Known rows, with every step that occurs
lipem/salevop/dinan/neti: [ 1.42  3.17 -1.36 -0.70 -0.66  1.03 -0.48 -2.99  0.55 -1.15  1.05  0.65
 -1.97 -0.21  1.92 -0.75  1.16 -0.82  0.60  0.63]
lipem/lokep/salevop/dinan/fenoz: [ 0.29  5.66 -0.99  1.58  2.63  1.96 -1.49 -2.36  0.58 -0.46  6.71  2.75
 -1.83  0.59 -1.27  1.28  4.04  0.20  0.04  0.61]
salevop/dinan/neti: [ 1.23  2.07 -1.16 -1.18 -1.31  0.68 -0.39 -1.58 -0.05 -0.30  0.24 -0.11
 -1.59 -0.52  0.48 -0.35 -0.27 -1.03  0.30  0.54]
fenoz/salevop/dinan/neti: [ 2.29  4.61 -0.19 -0.31 -1.67  1.59 -0.30 -1.58 -0.23 -1.09  2.85  1.00
 -1.71  0.03  1.04  0.42  0.19 -0.31  1.00  0.52]
lipem/fenoz/salevop/dinan: [ 0.41  6.25 -1.00 -0.98  2.31  1.78 -0.04 -1.48  0.25 -1.81  5.59  2.71
 -1.05  0.27 -1.77  0.44  0.81  0.75 -0.96 -1.27]
fenoz/lipem/lokep/salevop: [ 0.74  2.85  0.95  3.20 -0.26  0.43 -1.35 -1.41  0.64 -1.62  4.92  5.11
 -0.78  1.37  1.75  1.26  4.20  1.15  1.21 -1.81]
lipem/fenoz/salevop: [ 0.14  3.94  0.20  0.44  1.85  1.00 -0.43 -0.93  0.18 -1.41  4.16  1.82
  0.20  0.84 -0.34 -0.14  0.22  1.28 -0.50 -1.30]
dinan/neti/zugu: [ 1.71 -2.98  0.59 -0.94 -0.27 -1.33 -0.28 -0.64  0.06 -0.50 -1.91 -2.60
 -1.09 -1.00  1.47  0.03 -1.16  0.23  0.91  0.23]
dinan/fenoz/lipem/salevop: [ 0.82  4.05  1.91  3.43 -0.47  1.00 -1.26 -2.53  0.32 -0.30  7.09  1.75
 -0.44  2.62  0.69 -1.03  4.60  1.02 -0.29  1.56]
salevop/dinan/lokep: [-0.10  3.04 -0.94 -0.70  0.57  1.08 -0.03 -0.27  0.19 -0.34  4.72  0.39
 -2.02 -1.24  0.14 -0.85  1.97  0.61 -0.97  1.61]
lipem/fenoz: [-0.77  1.55 -0.74 -0.34  2.26 -0.05 -0.45 -0.93  0.43 -0.53  2.04  0.53
  0.24  0.33 -0.86 -0.67  0.04  0.63 -1.27 -1.26]
lokep/fenoz: [-0.23  2.07  0.78  1.16  1.41  0.36 -0.81 -0.98  0.10 -0.67  0.01  0.18
  0.24  0.45 -1.95  0.63  0.12  0.83 -0.39  0.56]
salevop/dinan/fenoz: [ 0.35  4.15 -0.31 -0.01  1.37  1.58 -0.42 -1.27 -0.07  0.78  4.64 -0.05
 -1.14  0.49 -2.92 -0.11  1.86 -0.33 -1.23  1.98]
lokep/fenoz/lipem/salevop/dinan/neti/zugu: [ 2.67  4.58  1.11  1.31  0.36  0.25 -1.17 -3.86  0.79 -2.97  2.51  1.53
 -2.55  0.68 -0.26  0.75  2.67  1.32  0.50  0.67]
lipem/lokep/salevop/dinan: [ 0.32  4.00 -1.81  0.55  2.06  1.28 -0.57 -1.49  0.78 -1.60  3.02  3.87
 -1.91 -0.34  0.10  1.83  2.60 -0.12  0.78 -1.53]
lokep/lipem/fenoz/salevop: [ 0.45  4.77  1.55  2.66 -0.60  0.54 -1.71 -1.12  0.45 -2.48  5.56  4.57
  0.58  1.35  0.22 -0.43  0.64  0.95  0.14 -2.11]
lokep/lipem: [ 0.31  0.63  1.09  2.40 -2.50 -0.32 -1.21 -0.25  0.27 -1.09  1.18  2.78
  0.42  0.48  0.79 -0.36  0.45 -0.35  0.66 -0.66]
lokep/salevop/dinan: [ 0.92  3.79 -0.69  1.43 -0.16  1.31  0.28 -0.58  0.40 -1.02  1.56  2.20
 -1.58  0.50  0.30  2.31  1.84 -0.17  1.06 -0.21]
salevop/dinan/fenoz/lipem: [ 1.08  5.59  0.95  1.60 -0.53  1.48 -0.72 -1.70 -0.10  0.18  7.42  2.09
 -1.24  1.73 -2.87  0.03  3.51  0.34 -1.10  1.79]
salevop/dinan: [ 0.28  2.66 -1.33 -1.12  0.51  0.87  0.41 -0.46  0.13 -0.43  1.06  0.95
 -1.16 -0.54 -1.60  0.56  0.47 -0.56 -0.37  0.18]
dinan/neti: [ 0.94 -0.40  0.29  0.08 -1.82 -0.36 -0.62 -1.05 -0.13  0.16 -0.63 -1.12
 -0.39  0.02  1.79 -0.84 -0.82 -0.44  0.70  0.56]
lokep/fenoz/salevop/dinan: [ 1.00  7.03  0.50  1.02  1.54  2.18 -0.39 -1.49 -0.03 -1.90  3.35  2.43
 -1.13  0.51 -2.77  1.84  1.05  0.92 -0.07  0.51]

Rows
[ 0.78  5.30  0.18  1.44 -0.54  1.39 -0.44 -1.97  0.66 -1.82  8.02  3.26
 -2.46  0.29  1.68 -1.31  5.18  1.35 -0.63  1.27] => fenoz/lipem/salevop/dinan/lokep
[ 0.43  5.00 -0.78  0.69  1.63  2.00 -0.58 -2.63  0.44 -0.19  5.46  0.73
 -1.59  0.80 -1.22 -0.56  3.28 -0.07 -0.88  1.99] => lipem/salevop/dinan/fenoz
[ 0.05  6.78 -0.69 -0.35  2.44  2.01 -0.45 -1.24  0.34 -1.84  8.93  2.12
 -1.89 -0.48 -0.36 -1.08  2.24  1.89 -1.57  0.33] => lipem/fenoz/salevop/dinan/lokep
[ 0.17  1.85  1.04  3.12 -0.46  0.58 -0.45  0.26  0.39 -0.63  4.21  0.80
 -1.35  0.29  3.23  0.26  2.81  1.55  0.81  0.97] => dinan/lokep/salevop
[ 2.10  4.55 -0.09  0.83 -2.47  0.95 -0.61 -3.31  0.51 -1.64  3.92  2.71
 -2.03  0.93  2.17 -0.61  3.03 -0.31  0.80  0.43] => fenoz/lipem/salevop/dinan/neti
[ 0.80  5.71  0.52  2.80 -0.87  1.57 -1.86 -2.95  0.74 -1.21  6.42  3.40
 -1.17  1.27 -0.43 -0.63  3.57 -0.44 -0.18  1.58] => lokep/lipem/salevop/dinan/fenoz
[ 2.73  4.55  0.92  0.00  1.31  0.89 -0.78 -2.21  0.06 -2.45  1.54 -0.06
 -2.18 -0.37 -1.35  1.90 -0.13  1.21  0.71  0.66] => lokep/fenoz/salevop/dinan/neti/zugu
[ 1.10  4.88 -0.24  1.09 -0.85  1.20  0.00 -2.19  0.63 -1.79  4.52  3.74
 -1.53  1.14  0.30  0.13  3.70  0.24  0.00 -0.12] => fenoz/lipem/salevop/dinan
[ 0.96  3.98  1.83  2.17  0.55  1.61 -0.66 -0.78 -0.36  0.36  6.05  0.15
 -0.13  1.52 -0.74 -0.07  1.66  0.89 -0.09  1.55] => dinan/fenoz/salevop
[ 0.11  1.29  0.25  0.45  0.39 -0.05 -1.22 -1.27  0.29 -1.03  4.39  3.75
 -0.32  0.32  0.00 -0.58  2.71  0.72 -0.18 -1.51] => fenoz/lipem/lokep
[ 1.31  5.02 -0.41 -0.16  0.15  1.89  0.46 -0.56 -0.11 -1.20  3.50  2.22
 -1.29  0.07 -0.72  1.12  0.80  0.18  0.30 -0.02] => fenoz/salevop/dinan
[-0.48  2.08  0.48  1.81 -0.40 -0.43 -1.75 -1.19  0.63 -1.70  3.11  3.38
  0.69  0.71 -0.24 -1.08  0.30  0.31 -0.53 -1.77] => lokep/lipem/fenoz
[ 2.66  1.33 -0.25  0.42 -0.53 -0.04 -0.07 -1.24  0.52 -1.50 -0.44 -0.34
 -2.67 -0.38  1.48  2.51  0.58  0.11  1.82 -0.04] => lokep/salevop/dinan/neti/zugu
[ 0.15  4.58  0.61  0.89  3.17  1.42 -1.82 -1.86  0.17 -2.04  3.75  3.10
 -0.29  0.13 -1.30  0.45  1.43  1.64  0.01 -1.02] => lipem/lokep/fenoz/salevop
[ 0.00  3.84 -1.13 -0.04  1.15  1.52 -0.14 -1.63  0.71 -1.24  5.27  1.08
 -2.60 -0.98  2.05 -1.38  3.19  0.82 -0.71  1.56] => lipem/salevop/dinan/lokep
[-0.57  4.95 -0.42  1.11  0.14  0.74 -1.67 -1.46  0.85 -2.10  7.87  3.92
 -1.46 -0.61 -0.50 -1.86  2.22  1.02 -1.54  0.02] => salevop/dinan/lokep/lipem/fenoz
[ 0.82  2.67  1.08  2.22 -1.36  0.30 -0.45 -1.68  0.52 -1.40  3.40  2.76
 -0.48  1.57  1.94 -0.50  3.12  0.78  0.40 -0.28] => fenoz/lipem/salevop
[ 0.76  5.33  0.07  0.16  0.27  2.05  0.02 -0.32 -0.01 -1.32  7.08  1.72
 -2.19 -0.73  0.86 -0.21  2.28  1.30 -0.37  1.30] => fenoz/salevop/dinan/lokep
[ 2.47  4.39  0.63  0.48 -0.35  0.18 -1.64 -2.37  0.62 -3.36  4.77  3.06
 -1.78 -0.15  0.06  0.13  0.04  0.69  0.60 -1.74] => lokep/lipem/fenoz/salevop/dinan/neti/zugu
[ 0.01  1.33 -0.53  1.43  1.50  0.52 -1.02 -1.00  0.63 -1.19  2.07  2.85
 -0.81  0.13  1.70  1.30  2.16  0.48  1.14 -1.67] => lipem/lokep/salevop
[ 0.46  3.51 -1.57 -0.72  0.97  1.40  0.14 -1.85  0.67 -1.38  1.67  1.65
 -1.55 -0.19  0.10  0.04  1.78 -0.35 -0.04  0.27] => lipem/salevop/dinan
[ 0.83  4.18 -0.34  1.34 -1.64  0.98 -1.13 -2.06  0.88 -2.39  2.82  4.49
 -1.09  0.26  1.01 -0.11  2.15 -0.67  0.65 -0.45] => lokep/lipem/salevop/dinan
[ 0.37  6.53  1.22  2.11  0.17  1.24 -1.13 -1.65  0.27 -1.56  7.33  2.77
 -1.89  0.44 -1.63 -0.26  3.88  1.98 -1.36  1.99] => salevop/dinan/lokep/fenoz/lipem
[ 1.64  7.01  1.64  4.41 -1.26  1.90 -0.79 -1.84  0.26 -0.37  8.04  3.18
 -1.56  2.91 -0.97  1.73  5.06  0.67  0.25  1.37] => lokep/salevop/dinan/fenoz/lipem
[ 0.18  4.98  2.24  3.97  0.20  0.88 -1.61 -2.51  0.67 -2.01  6.87  2.39
 -1.12  1.35  1.60 -1.37  4.81  2.83 -0.59  1.79] => dinan/lokep/fenoz/lipem/salevop
[ 2.13  4.51 -0.13 -1.38  3.32  0.99 -1.65 -3.10  0.33 -3.00  2.94  1.41
 -2.52 -1.49 -1.59  1.09  0.69  1.34  0.46 -0.59] => lipem/lokep/fenoz/salevop/dinan/neti/zugu
[ 2.79  2.81 -0.05  0.95  0.05 -0.02 -1.19 -2.60  0.82 -2.55  3.87  3.37
 -3.16  0.01  1.57  1.91  3.39  0.81  1.64 -1.33] => fenoz/lipem/lokep/salevop/dinan/neti/zugu
